Each row was made from one walk, in order. Every step used is in the known rows, and no mark comes twice. Write each row's walk.
Known rows:
zuses > robip > konaseg: [-0.114  0.301  1.029 -0.252  0.660 -0.338 -0.035 -1.076  0.224  1.413
  1.884  0.629  0.664  4.175  2.639 -0.764  0.653 -0.801 -0.965  1.030
 -0.900 -0.034  0.604]
robip > zuses > safonun: [-1.440  2.796  1.329 -0.991 -0.083 -0.728 -0.226  1.235  0.415  0.002
  0.835 -0.216 -0.689  1.344  0.312 -0.437 -0.628  0.901 -0.497  0.323
 -0.620 -0.892 -0.027]
zarav > fibe: [ 1.952  1.327 -2.041  0.085  0.813 -0.396 -1.121 -0.782  0.360 -0.775
  0.721  1.768 -0.491 -0.013  0.144  0.945  0.280  0.200 -0.471  0.273
 -1.222 -0.441  0.885]
viluk > zuses > zarav > fibe: [ 0.307 -0.361 -0.904 -0.031 -0.039 -0.478  0.372 -0.944 -0.924 -1.949
  0.402  0.855  1.062  0.102  0.310 -2.011  0.137  2.860  0.672 -1.958
 -1.704 -0.151  0.629]
zuses > robip > konaseg > safonun: [ 1.335 -1.143  1.782 -0.832  0.667  0.047  0.467 -1.028 -0.484  1.374
  1.569  0.187  0.838  2.307  1.528 -0.521  0.261 -1.395 -1.532  1.097
 -0.457 -0.859  0.149]
gavav > viluk > zuses > safonun > konaseg: [ 1.634  2.247  0.547  0.323 -0.556 -0.129  1.315  0.344  0.499 -0.076
 -1.196 -0.980  0.656 -0.072 -1.065 -0.270 -1.072  0.024  0.672 -0.333
  0.771  2.662 -0.161]
gavav > viluk > zuses: [ 0.638  0.285  0.812  1.111 -0.425 -0.424 -0.723  0.366  1.981 -1.229
  0.192 -0.420  1.056  3.838 -0.334 -0.447  0.365  0.332  0.715 -1.133
  0.156 -0.432  0.155]
robip > konaseg > safonun > zuses > zarav: [ 0.712 -0.535  1.524 -0.916 -0.326  0.701  0.917 -0.478 -2.212  0.039
  0.266 -0.509  1.040 -0.195  0.921 -1.834  0.525 -0.246 -1.061  2.120
 -0.675  0.329 -0.330]
konaseg > safonun > zuses > zarav: [ 1.167 -0.717  1.151 -0.659 -0.128  1.125  1.223 -0.187 -1.726 -0.365
  0.095  0.284  0.959 -3.776 -0.060  0.264  0.093  1.558 -0.184  1.476
 -0.271  1.080 -0.726]
robip > zuses: [-1.552  1.523  2.132 -0.876 -0.304 -0.745 -1.197  0.800  0.949 -0.955
  1.282  0.826 -0.536  3.426  0.507 -0.376  0.817  0.413 -0.445  0.071
 -1.047 -2.565 -0.355]
robip > konaseg > safonun > zuses > viluk > gavav: [-0.380 -1.499  0.174 -2.030  1.045  0.135 -0.083 -0.360 -1.517  1.945
 -0.810 -1.202  0.355  2.271  0.484 -1.951  0.574 -3.833 -0.521  1.350
  0.899 -0.226 -0.647]
gavav > zarav > zuses > safonun > konaseg: [ 0.207  2.421  0.905  0.485 -0.154  0.928  1.178  1.279 -1.430  0.258
 -1.710 -0.217 -1.259 -5.728 -2.302  2.313 -1.236  0.207 -0.643  0.324
  0.310  0.841 -0.463]
zuses > viluk: [-0.823  1.758 -0.880 -0.081  1.244  0.316 -0.132 -1.024  0.170  1.294
  0.964  0.117 -0.616  0.921  1.192  2.108 -0.037  0.310  0.118  0.199
 -0.043  1.048  0.380]
povudog > zuses > viluk > gavav: [-1.030 -2.911 -2.353 -0.787 -0.193 -0.519 -1.473 -0.453  0.249  1.278
 -0.576  0.411 -0.331  3.030  1.048 -0.780  0.505 -1.157  0.816 -0.491
  0.853  0.758 -1.005]
gavav > viluk > zuses > safonun: [ 0.671  1.668 -0.239  0.894 -0.290 -0.316  0.230  0.686  1.570 -0.120
 -0.379 -1.466  0.757  1.208 -0.473 -0.683 -1.049  0.459  0.641 -0.864
  0.592  1.180  0.401]
zarav > zuses > viluk: [-2.343  2.382  0.169  0.342  0.521  0.505 -0.633  0.252 -1.335  0.515
  0.100  0.247 -1.531  0.352  0.554  1.484 -0.491  0.502  0.323  0.107
  0.028  0.721  0.421]
konaseg > safonun > zuses > viluk > gavav > zarav: [ 0.391 -3.481  0.483 -0.788  1.537  0.971  0.179 -0.478 -1.088  1.497
 -1.511 -1.307  0.043 -3.973 -1.730  1.684  0.165 -1.861 -0.188 -0.258
  1.888 -0.481 -1.471]
konaseg > safonun > zuses > robip: [ 1.599 -1.021  3.054 -0.396  0.930  0.900  1.231 -1.066 -0.419  0.712
  0.686  1.099  0.799 -2.402  0.821  1.559  0.390  0.408 -0.631  2.116
  0.516  1.855 -0.924]
zarav > gavav > viluk > zuses > safonun: [ 0.029  1.849 -2.434  1.168 -0.861 -0.603  1.098  1.707  2.291 -0.656
 -0.786 -1.260 -0.533 -1.114 -1.110  0.328 -1.421  0.413  0.650 -0.945
  0.718  0.064  0.922]
zuses > safonun: [ 0.412  2.560 -1.090 -0.456  0.595 -0.004  0.753  0.900  0.980  1.009
  0.665  0.155 -0.305 -1.222  0.406  1.611 -0.897  0.415 -0.404  0.873
 -0.450  0.775  0.633]
gavav > viluk: [ 1.495  1.080 -0.512  1.247 -0.058  0.027 -1.785 -0.046  1.236 -0.390
  0.406 -0.061  0.104  1.716 -0.288  0.941 -0.101 -0.576  0.136  0.186
  0.090 -0.034  0.643]
viluk > gavav > zarav > zuses: [-1.387 -1.486  0.072  0.067  0.047  0.053 -1.405  2.326 -0.007 -0.314
 -1.302  0.230 -0.612 -1.069 -2.192  0.092  0.268 -1.753  0.124 -1.573
 -0.234 -3.729 -0.214]
gavav > viluk > zuses > robip: [ 0.549 -0.995  1.901  1.371  0.184 -0.274 -0.237 -1.012  1.342 -0.265
  0.720 -0.073  1.482  2.973  0.709 -0.728  0.040  1.213  0.786 -1.453
  0.585  1.090  0.142]
zarav > zuses > robip > konaseg > safonun: [-0.072 -0.253  2.795 -0.291  0.020  0.264 -0.028  0.289 -1.993  0.455
  0.709  0.316 -0.148  1.814  0.889 -1.239 -0.085 -1.315 -1.326  0.904
 -0.430 -1.266  0.186]
povudog > zuses: [ 0.669 -0.778 -0.392  0.308 -1.137 -0.288 -0.921  0.192  1.380 -0.385
  0.538  1.439 -0.101  2.713  1.284  0.658  1.077  0.706 -0.214  1.113
 -0.218  0.432 -0.901]
viluk > zuses: [-0.648  0.972  0.968 -0.286  0.077 -0.417  0.661  0.992  2.084 -0.865
  0.878  0.669  0.884  2.833  0.636  0.120  0.976  0.775  0.268 -0.554
 -0.953 -1.153 -0.179]

Write each row's walk:
[ 1.012 -2.042  0.536  0.723 -0.901 -0.543  0.779 -0.270  0.661 -0.217
  0.100 -1.235  0.479  2.230 -0.009 -1.671 -0.140 -1.552 -0.496 -0.794
  0.732 -1.559  0.531] -> zarav > gavav > viluk > zuses > robip > konaseg > safonun
[-1.861 -2.613  1.553 -0.037  0.442 -0.172 -1.289  0.615 -0.983  1.067
 -0.598 -0.153  0.011  1.983 -0.168 -2.132  0.450 -2.374 -0.536 -1.231
 -0.193 -3.148  0.063] -> viluk > gavav > zarav > zuses > robip > konaseg
[ 1.202  0.404  1.864 -0.852  0.141  0.372  0.435  0.307 -0.425  0.331
  0.310 -0.126  0.461  1.715  0.671 -0.514  1.179 -2.089 -1.528  3.113
 -0.215 -0.307 -0.558] -> robip > konaseg > safonun > zuses
[-1.220 -0.731 -1.982 -1.294  1.349 -0.250 -0.737  0.006  0.304  1.664
  0.063  0.077 -0.171  1.423  0.383  0.130  0.002 -1.732  0.738 -0.930
  0.144 -0.399  0.267] -> zuses > viluk > gavav
[-0.846  1.018 -1.608  0.060 -0.601  0.480  1.475  0.514 -0.312 -0.849
 -0.033  1.021 -0.567 -4.546  0.243  0.949  0.154  1.905  0.251  1.289
 -0.639  1.045  0.410] -> safonun > zuses > zarav > gavav
[ 1.319 -0.886 -1.005  0.633 -1.456  0.496  0.209 -0.111 -1.705 -0.715
 -0.883 -1.459 -0.222 -1.988 -0.725 -1.612 -0.404 -0.951 -0.674  1.631
  0.484 -0.101  0.560] -> robip > konaseg > safonun > zuses > zarav > gavav > viluk
[-0.308  0.860  2.352 -0.036  0.891  0.099  0.421 -1.200  0.043  1.203
  1.152  0.715  0.714  3.166  2.917 -0.896  1.132 -0.768 -0.921  2.547
 -0.360  2.187 -0.092] -> safonun > zuses > robip > konaseg
[ 0.007 -0.806 -0.300  1.539 -0.482 -0.534  0.554 -0.124  2.042 -0.715
  0.299  0.169  0.240  0.441  0.044  0.223 -0.150  0.883  0.821 -1.509
  0.633  0.235  0.717] -> zarav > gavav > viluk > zuses > robip
[-0.545  3.505  2.104 -1.733 -0.348 -0.495  0.741  0.775 -0.422  0.023
  0.029  0.298 -0.802 -0.182 -0.209 -0.160 -0.584  0.135 -0.540  0.950
 -0.378  0.797 -0.683] -> robip > zuses > safonun > konaseg
[-1.575  0.046 -1.580 -0.292 -1.062 -0.285  2.044  1.232  0.771 -1.416
  0.403  0.475  0.358 -1.520  0.006 -0.324  0.217  2.572  0.795 -1.534
 -1.242 -1.258  0.634] -> viluk > zuses > zarav > gavav
[ 0.270  0.555 -1.813  1.457 -1.196  0.520  0.030 -0.116 -0.304 -1.226
 -0.750 -0.111 -0.524 -3.963 -0.593  0.358 -0.542  1.343  0.645  0.803
  0.293  1.771  0.651] -> safonun > zuses > zarav > gavav > viluk
[ 0.139 -1.821 -0.032 -1.714  1.342  0.524  0.301 -0.299 -0.970  1.454
 -0.911 -0.355  0.067 -1.489 -0.460  0.358  0.290 -2.199  0.327  0.719
  1.206  0.619 -1.005] -> konaseg > safonun > zuses > viluk > gavav
[ 0.641 -2.253 -3.406  1.829 -2.786 -0.144 -1.156 -0.388  0.104 -1.499
 -0.642  0.114 -0.777 -1.184 -0.275 -0.484 -0.492  1.696  0.689 -0.337
  0.429  0.881  0.189] -> povudog > zuses > zarav > gavav > viluk
[-0.918 -2.144 -1.353 -0.292  1.602  0.158 -0.813 -0.359  0.182  1.718
 -0.554 -0.894 -0.281 -0.970 -0.995  1.316 -0.101 -1.434  0.308 -1.846
  0.693 -1.518 -0.253] -> zuses > viluk > gavav > zarav
[-0.878 -4.655 -1.788  0.116  0.024 -0.075 -1.548 -0.827  0.260  1.305
 -1.196 -0.585 -0.356  0.574 -0.341  0.482  0.548 -0.933  0.353 -1.527
  1.426 -0.316 -1.542] -> povudog > zuses > viluk > gavav > zarav
[-1.169 -2.020 -0.328 -0.297  1.571  0.552 -0.363 -0.471 -0.136  1.584
 -1.238 -0.793 -0.230 -2.185 -0.788  1.254  0.445 -1.483  0.267 -0.369
  1.364  0.470 -0.973] -> safonun > zuses > viluk > gavav > zarav
[ 0.050 -0.663  0.331  1.064 -0.951 -0.084 -0.185 -0.343  0.111 -1.416
  0.096 -0.980  1.580  1.680 -0.094 -1.780 -0.183  2.184  1.249 -1.973
 -0.319  0.316  0.423] -> gavav > viluk > zuses > zarav
[-2.704  1.690  1.510 -0.927  0.506 -0.434 -1.145 -0.724 -0.403  0.280
  1.127 -0.139 -1.048  3.474  1.094  0.210  0.304  0.652 -0.153 -0.502
 -0.076 -0.488 -0.279] -> robip > zuses > viluk
[-0.140 -3.201  0.400 -0.924  1.269  0.575 -0.123 -0.588 -1.512  1.948
 -1.307 -2.151  0.166 -0.229 -0.877 -0.769  0.533 -3.585 -1.015  0.435
  1.454 -1.117 -1.137] -> robip > konaseg > safonun > zuses > viluk > gavav > zarav
[-1.253  1.090  2.019  0.380  0.260  0.267 -0.215  0.319 -0.498  0.126
  0.731  1.681 -0.519  0.268  0.974  0.900 -0.190  0.951  0.087  0.304
 -0.608  0.531  0.394] -> zarav > zuses > robip
[ 0.073  0.625 -1.412  1.326 -1.077 -0.676  0.149  1.263  2.557 -1.529
 -0.227 -0.252 -0.324  1.093 -0.927  0.360  0.133  0.045  0.682 -1.187
  0.246 -1.561  0.633] -> zarav > gavav > viluk > zuses
[-1.100 -0.093  0.787 -0.330 -0.384 -0.103  1.220  0.344  0.214 -1.017
  0.798  0.209  1.612  0.929  0.754 -1.067  0.350  2.819  0.840 -1.528
 -1.377 -0.223  0.071] -> viluk > zuses > zarav
[ 1.404  0.386 -2.057 -0.081  0.178 -0.038 -0.638 -1.441 -1.575 -1.070
  0.653  1.294  0.084 -1.790  0.292 -0.544 -0.392  2.178  0.146 -0.641
 -1.654  0.278  1.097] -> zuses > zarav > fibe
[ 1.817  0.321  1.754 -0.660  0.479  0.746  0.703  0.404  0.076 -0.217
  0.120  0.714  0.297 -1.920 -0.272  1.728  0.803 -0.438 -0.799  2.437
  0.155  0.338 -0.904] -> konaseg > safonun > zuses
[ 0.648  2.604  0.891 -1.057 -0.057 -0.185  2.757  1.161  0.540  0.293
 -0.408  0.218  0.673 -0.849 -0.130  0.372 -0.511  0.496  0.212  0.153
 -0.240  1.920 -0.511] -> viluk > zuses > safonun > konaseg
[ 1.059  2.237 -1.818  0.562 -1.183 -0.378  2.094  1.294  1.155 -0.531
 -1.584 -0.728 -0.612 -2.706 -1.743  0.683 -1.343 -0.251  0.633 -0.409
  0.845  1.730  0.339] -> zarav > gavav > viluk > zuses > safonun > konaseg
[-1.433  0.133 -0.554  0.729 -2.032 -0.649 -1.440  0.344 -0.488 -2.038
  0.128 -0.547 -1.199 -0.380 -0.964 -1.544 -0.683  1.540  0.417 -1.415
 -0.356 -1.985  0.747] -> robip > zuses > zarav > gavav > viluk
[ 1.102  1.223 -2.789  1.328 -0.711 -0.254 -0.913  0.761  1.958 -0.739
  0.008  0.208 -1.334 -0.824 -1.033  1.999 -0.353 -0.794  0.019  0.168
  0.134 -1.072  1.127] -> zarav > gavav > viluk
[ 0.123  0.686  2.099  0.065  1.187  0.524  0.752 -1.051  0.477  0.669
  1.026  1.624  0.662 -0.629  1.904  1.398  0.859  1.018 -0.086  1.998
  0.047  2.797 -0.398] -> safonun > zuses > robip
[ 0.586 -2.478 -3.215  0.165  1.904 -0.212 -1.865 -1.741 -0.879  0.929
 -0.940 -0.335 -0.742 -2.079 -1.474  0.728 -0.298 -1.314  0.118 -2.397
  0.486 -1.113  0.317] -> zuses > viluk > gavav > zarav > fibe
[-0.631  0.399  0.164 -0.530 -0.434 -0.779 -1.590 -1.203 -2.045 -2.077
  0.784  1.007 -0.394  0.715  0.213 -2.478 -0.027  2.374 -0.096 -1.233
 -1.727 -1.332  0.471] -> robip > zuses > zarav > fibe
[ 1.790 -1.097 -1.150  0.901 -1.242  0.886  0.512 -0.001 -1.197 -1.302
 -1.063 -0.584 -0.364 -5.706 -1.666  0.631 -0.802  0.698  0.157  0.986
  0.767  0.761  0.136] -> konaseg > safonun > zuses > zarav > gavav > viluk
